Known rows, with every way that one mark hangs from another:
{Z709 {Z111 Z72 {Z773 Z208}} Z491}: 3.855  -0.450  -1.754  1.211  4.618  1.725  -0.242  -1.457  -0.994  3.840  -5.506  1.869  3.303  -1.527  -2.594  1.475  -1.385  2.647  -4.666  2.117  -1.692  1.635  -0.672  0.826  -5.563
{Z72 {Z111 {Z709 Z491} Z773 {Z969 Z208}}}: -0.364  -0.291  2.526  1.518  2.087  4.674  4.387  -2.505  -0.428  -0.018  -0.209  -0.567  3.173  -1.253  -2.905  1.068  2.462  1.152  -2.926  1.677  -3.312  1.473  0.998  2.718  -5.297
{Z72 {Z111 Z709 Z969}}: -1.675  -1.604  2.283  0.640  1.666  3.625  1.039  -1.510  -1.518  -1.472  0.077  -0.662  2.345  -1.188  -3.899  -0.036  2.716  0.251  -2.366  1.291  -3.106  2.326  0.033  1.901  -5.656
{Z208 {Z709 Z491} {Z773 {Z111 Z72 Z969}}}: 0.126  -1.849  0.884  4.469  3.271  1.074  -1.253  -0.105  2.494  -1.228  -6.312  1.403  2.128  2.558  -3.393  -0.577  -3.136  1.826  -0.226  2.594  0.032  3.159  0.846  0.284  -4.176
{Z381 {Z969 {Z111 Z72} {Z208 Z709}}}: -1.169  0.936  1.792  2.670  0.159  -1.317  -2.656  -1.908  -0.419  0.452  -2.588  -0.744  0.767  1.600  -1.929  -1.655  5.657  2.223  1.007  -0.057  -3.322  2.749  0.408  -1.049  -2.310
{Z381 {Z969 Z111 {Z208 Z709 Z773}}}: -0.845  1.078  2.246  4.039  0.583  -1.066  -4.160  -1.063  0.295  -0.370  -2.815  -1.243  -0.604  3.137  -2.034  -2.582  4.423  2.628  2.218  -0.006  -3.222  2.915  0.954  -0.351  -1.318
{Z709 {Z111 Z72}}: 1.195  -1.001  -0.657  -0.087  3.559  0.023  -4.134  -0.325  -2.277  1.477  -3.001  1.352  1.440  -1.404  -3.320  -0.089  0.625  1.911  -3.416  1.657  -2.292  2.506  -0.824  0.005  -5.094
{Z709 {Z111 Z72 Z773} Z491}: 3.270  -0.231  -1.685  0.342  5.622  0.891  -0.932  -1.400  -1.207  2.868  -4.594  1.854  3.006  -1.295  -2.328  1.085  -1.370  2.114  -5.073  2.198  -1.898  0.972  -0.460  1.192  -5.670
{Z773 {Z111 Z72 {Z709 Z491} Z969} Z208}: 1.907  -1.787  1.212  2.960  0.528  4.835  3.441  0.822  -0.151  3.966  -4.247  0.924  6.652  -1.553  -3.464  0.516  -0.193  1.800  -3.427  0.316  -0.856  3.476  -1.205  -0.614  -6.367
{Z381 {Z969 {Z208 Z773}}}: -0.111  0.055  1.156  3.123  1.284  1.901  -5.116  -0.178  0.219  0.330  -1.100  -0.792  0.232  1.492  -2.370  -0.552  3.915  1.306  0.147  -0.551  -3.384  3.900  1.041  -0.255  -1.922
{Z773 {Z111 {Z709 Z491} Z969} Z208}: 2.247  -1.330  1.748  3.680  0.509  5.807  1.861  1.734  -0.228  3.425  -3.733  0.213  5.439  -1.096  -3.704  -1.226  -0.856  1.735  -3.784  0.031  -1.272  3.259  -1.039  0.071  -5.489
{Z111 Z72 {Z709 Z491} Z969}: -1.143  -2.026  -1.410  -0.557  2.508  4.686  4.668  -0.787  -1.267  1.314  -2.587  1.736  6.726  -2.545  -4.156  1.358  0.691  -0.302  -3.197  0.283  -1.268  1.028  -0.983  -0.873  -6.013
{Z111 Z72 Z709 Z773 {Z969 Z208}}: -0.681  -1.455  0.180  0.402  1.135  5.479  7.281  -0.793  -1.111  1.709  -0.545  1.338  6.765  -2.739  -3.760  3.470  1.794  1.373  -2.087  -0.092  -1.914  -0.102  1.657  -0.077  -4.494
{Z773 {Z208 {Z709 {Z111 Z72}}}}: 1.051  -1.801  -0.124  3.337  0.542  3.075  -2.502  -0.442  -0.862  1.415  -5.193  1.182  1.177  -0.950  -4.672  -0.677  -0.432  2.502  -0.879  1.724  -1.422  4.025  -0.185  -0.467  -3.762
{Z111 Z72 Z709 Z969}: -1.807  -2.709  -0.808  -0.667  1.556  4.361  3.566  -0.080  -1.951  0.468  -1.316  1.481  6.146  -2.607  -4.657  1.641  1.448  -0.117  -2.251  -0.179  -1.449  1.050  -0.328  -1.083  -5.509
{Z358 Z491}: 0.374  -1.815  0.340  1.769  2.579  5.448  -4.862  2.660  -2.953  1.032  -1.889  -0.756  0.356  -1.553  -5.227  -1.852  -0.619  -1.016  -3.501  0.381  -1.547  4.628  -0.248  -0.812  -3.276
{Z969 Z208}: -0.871  0.960  2.927  2.482  1.535  4.918  -3.042  -0.271  -0.622  1.509  0.020  -0.385  0.036  -1.410  -3.959  -1.818  3.111  1.117  -2.363  0.075  -3.428  5.021  0.457  -0.257  -1.820
{Z381 {Z969 {Z111 Z72} Z208}}: -0.741  1.141  2.018  1.993  0.794  -0.750  -3.183  -1.621  -0.879  1.368  -1.496  -1.051  1.056  1.047  -1.861  -1.040  6.413  1.908  -0.119  -0.890  -3.707  3.078  -0.039  -1.147  -2.392
{Z72 {Z111 Z773 Z969}}: -0.241  -1.990  2.624  1.138  2.999  3.490  0.048  -2.380  -0.647  -1.694  -0.197  -0.633  1.708  -0.980  -3.831  2.458  2.185  0.500  -3.763  1.019  -3.013  1.663  1.060  2.102  -4.530
{Z208 {Z709 Z491}}: -0.558  -1.016  0.098  2.659  3.197  3.341  -2.911  -0.680  0.056  -1.054  -4.095  1.068  0.460  -0.013  -4.357  -2.507  -1.507  0.542  -1.988  1.848  -1.477  2.915  0.463  0.470  -3.420
{Z773 {Z111 Z72} Z208}: 2.132  -1.752  2.460  3.559  1.244  3.397  -1.597  0.919  -0.294  3.516  -3.446  0.561  3.591  -1.257  -3.696  0.579  0.453  2.072  -3.253  0.293  -1.363  5.585  -0.495  -0.712  -5.190
{Z111 Z72 {Z709 Z491} {Z969 {Z208 Z773}}}: -1.491  -0.611  -0.135  1.129  1.533  4.764  5.549  -1.146  0.149  1.942  -2.745  1.368  5.866  -1.486  -3.546  1.091  1.578  0.859  -1.249  0.774  -1.563  2.279  -0.395  -0.943  -4.809
{Z381 Z969}: 0.252  -1.368  -0.113  1.407  2.234  1.760  -5.986  0.188  -1.213  -0.321  -0.982  -0.373  1.080  0.428  -2.973  -0.346  3.056  0.096  -1.870  -1.111  -3.137  2.663  0.425  -0.196  -3.067

Rows:
-0.505  -0.683  3.001  2.224  2.018  3.619  1.814  -3.408  0.449  -1.183  -1.255  -0.570  1.501  -0.504  -3.237  1.533  2.438  1.145  -3.065  1.964  -3.034  2.090  1.198  2.098  -4.159 | {Z72 {Z111 Z773 {Z969 {Z208 {Z709 Z491}}}}}
0.889  -0.925  1.960  2.221  2.817  4.573  2.487  -1.791  -1.152  0.744  -1.044  -0.360  2.403  -1.333  -3.196  0.798  1.058  1.642  -2.342  1.967  -3.004  2.708  1.063  3.320  -5.946 | {Z72 {Z111 {Z709 Z491} {Z773 Z208}}}
-0.456  2.645  3.167  2.198  2.204  1.783  4.371  -1.716  -1.262  3.443  -1.656  -0.219  3.000  -0.708  -2.397  -1.410  3.712  3.278  -0.665  0.565  -3.184  1.938  0.561  0.397  -3.208 | {Z969 {Z111 Z72 {Z709 Z491} Z773} Z208}
-0.262  -2.194  1.902  4.868  2.262  1.444  -3.406  1.207  1.796  -2.462  -4.729  0.682  0.628  2.789  -4.081  -1.480  -2.855  1.944  0.570  1.903  -0.452  3.012  1.591  0.624  -3.069 | {Z208 Z709 {Z773 {Z111 Z969}}}
-0.349  -1.487  0.360  1.450  1.734  4.181  4.409  -2.595  0.735  0.707  -2.998  1.568  4.823  -1.630  -3.851  3.935  1.199  1.235  -3.010  0.702  -1.381  0.722  1.426  -0.874  -3.326 | {Z111 Z72 Z773 {Z969 {Z208 {Z709 Z491}}}}
0.390  -1.990  2.133  2.516  1.943  4.088  1.549  -3.057  0.192  -0.921  -2.507  -0.276  2.043  -0.712  -3.908  2.257  1.266  1.146  -3.013  1.761  -2.405  2.082  0.816  1.961  -4.700 | {Z72 {Z111 {Z773 {Z208 {Z709 Z491}}} Z969}}
1.666  -1.737  0.227  2.461  2.227  6.751  2.305  1.497  -2.120  1.986  -0.944  0.659  3.902  -2.150  -4.521  0.680  -1.119  1.943  -1.449  -0.147  -2.133  1.312  1.979  1.771  -4.100 | {Z111 Z709 {Z773 Z208}}
0.097  0.379  1.532  1.013  4.198  0.994  2.475  -0.789  -2.152  1.928  -2.388  0.328  3.519  -0.651  -3.178  -0.622  1.386  2.198  -1.446  0.202  -2.267  0.645  0.320  0.753  -4.415 | {Z969 {Z111 Z72 {Z709 Z491} Z773}}
-0.057  1.121  3.168  3.866  2.166  3.502  -0.856  0.373  0.860  2.195  -1.655  0.044  1.460  0.343  -2.751  -1.505  1.349  2.239  -0.795  1.179  -2.480  5.318  0.762  0.365  -3.187 | {Z969 {Z208 {Z773 {Z111 Z72 {Z709 Z491}}}}}
-1.585  -0.439  3.117  2.049  1.347  3.225  0.081  -3.330  0.283  -1.235  -1.422  -0.728  0.806  -0.497  -3.491  -0.182  3.369  0.620  -2.760  1.999  -3.133  3.558  -0.042  1.276  -4.282 | {Z72 {Z111 {Z969 {Z208 {Z709 Z491}}}}}
0.020  0.318  0.616  1.593  2.256  -0.044  -3.137  -0.141  -1.784  0.620  -1.896  -0.932  1.817  1.290  -2.158  -2.439  3.693  1.225  -0.557  -0.950  -3.264  1.372  -0.219  0.164  -3.551 | {Z381 {Z969 {Z111 {Z709 Z491}}}}
1.807  -1.592  2.012  3.314  0.641  4.001  1.064  1.709  -1.035  3.844  -2.946  0.705  4.961  -1.600  -3.491  -0.197  0.059  2.367  -2.176  0.494  -1.394  4.769  -0.306  -0.017  -6.154 | {Z773 {Z111 Z72 Z709} Z208}
1.799  -0.686  -1.929  -0.295  4.141  1.099  -0.949  -1.704  -0.925  2.191  -5.209  1.748  3.613  -1.321  -2.975  0.405  -0.204  1.172  -5.437  1.845  -1.637  1.272  -2.156  -0.437  -5.600 | {Z709 {Z111 Z72 Z969} Z491}
1.267  -2.635  -1.747  1.016  2.059  6.432  7.971  -1.043  -0.816  2.922  -3.606  1.985  8.136  -2.917  -4.178  4.178  -0.607  1.219  -2.981  0.077  -0.856  -0.114  0.455  -0.130  -5.705 | {Z111 Z72 {Z709 Z491} {Z773 Z208} Z969}
-0.491  0.814  2.006  4.307  1.276  1.940  -3.360  -0.359  0.787  0.019  -3.237  0.313  -1.331  1.253  -3.380  -2.603  0.608  3.108  0.958  2.461  -2.394  4.318  1.268  0.480  -1.784 | {Z969 {Z208 {Z709 Z111} Z773}}
0.610  -0.714  0.334  1.786  1.551  -0.045  -0.903  -0.548  -1.824  1.326  -2.134  -0.427  3.100  0.702  -2.304  0.318  3.857  2.120  0.220  -1.073  -2.883  1.013  0.676  -0.077  -3.769 | {Z381 {Z969 {Z111 Z72 Z709 {Z773 Z208}}}}
0.768  -1.465  0.357  4.082  1.232  5.280  -2.161  -0.477  -0.047  1.272  -4.903  0.789  1.147  -0.877  -4.989  -1.376  -0.837  1.466  -1.530  1.139  -1.381  4.571  -0.151  -0.321  -3.082 | {Z773 {Z208 {Z709 Z491}}}
3.312  -0.959  -0.296  1.733  3.262  2.263  -3.381  0.405  -1.986  2.075  -3.170  0.811  1.232  -1.178  -3.590  0.094  -0.938  2.877  -3.460  1.212  -2.378  1.459  0.381  1.252  -3.906 | {Z709 {Z111 {Z773 Z208}}}
0.479  0.485  0.102  3.606  1.125  0.386  -4.358  -0.847  0.698  0.139  -3.327  -0.214  0.052  2.276  -1.766  -1.600  2.533  2.165  0.618  0.965  -2.904  3.059  0.894  0.208  -2.498 | {Z381 {Z969 {Z208 {Z709 Z111 Z491} Z773}}}
0.964  -3.362  -0.879  1.968  1.740  4.892  4.068  -2.134  0.369  1.087  -4.797  1.954  5.651  -1.910  -4.779  4.962  -0.471  1.240  -2.972  0.374  -0.500  0.754  0.879  -1.042  -4.016 | {Z111 Z72 {Z773 {Z208 {Z709 Z491}}} Z969}
0.085  -2.285  2.404  2.441  1.484  3.943  0.995  -2.736  -0.122  -1.365  -1.879  -0.393  1.785  -0.777  -4.176  2.409  1.634  1.237  -2.552  1.540  -2.496  2.105  1.151  1.846  -4.424 | {Z72 {Z111 {Z773 {Z208 Z709}} Z969}}
1.380  -1.684  -0.736  3.240  0.855  3.560  -0.970  -1.172  -0.210  1.781  -6.321  1.383  2.240  -0.925  -4.489  -0.440  -0.841  2.182  -1.871  1.883  -1.093  3.372  -0.814  -0.707  -4.013 | {Z773 {Z208 {Z709 {Z111 Z72 Z969} Z491}}}
-1.755  -1.352  1.118  0.551  0.999  4.083  1.039  -1.822  -0.217  1.049  -1.626  0.890  3.871  -2.230  -4.401  2.292  3.645  0.239  -3.141  -0.222  -2.106  3.233  -0.525  -2.284  -3.291 | {Z111 Z72 {Z969 Z208}}
1.139  -2.672  1.763  4.031  -0.511  3.195  0.627  0.070  0.727  1.685  -5.410  1.041  4.458  -0.473  -4.142  0.744  -0.426  2.088  -2.345  1.018  -0.394  3.871  -0.357  -1.260  -4.986 | {Z773 {Z111 Z72 Z969} {Z208 Z709}}
0.927  -1.407  -1.132  0.263  4.601  4.451  4.705  -0.319  -1.696  2.215  -1.626  1.957  5.836  -2.495  -3.284  2.336  -0.896  1.091  -2.706  0.786  -1.657  0.664  1.457  1.431  -6.036 | {Z111 Z72 {Z709 Z491} Z773}
0.836  -1.634  -0.992  -0.481  2.817  0.615  -2.497  -0.734  -1.863  1.004  -3.452  1.376  2.772  -1.453  -3.667  0.813  0.837  1.452  -4.012  1.175  -1.909  1.285  -1.273  -0.711  -4.907 | {Z709 {Z111 Z72 Z969}}
-0.052  -1.800  -0.477  3.393  3.084  -0.804  -4.296  -0.174  0.441  -1.771  -5.754  1.684  -0.487  2.096  -3.746  -0.926  -2.468  2.951  1.667  3.320  -0.823  2.880  1.254  0.656  -3.574 | {Z208 {Z709 {Z111 Z72}} Z773}
-0.552  -1.841  2.143  0.877  2.351  4.079  2.679  -1.639  -1.371  -1.357  0.286  -0.482  3.022  -1.325  -3.682  1.642  1.789  0.768  -2.662  1.202  -2.992  0.817  1.324  2.755  -5.539 | {Z72 {Z111 Z709 Z773 Z969}}
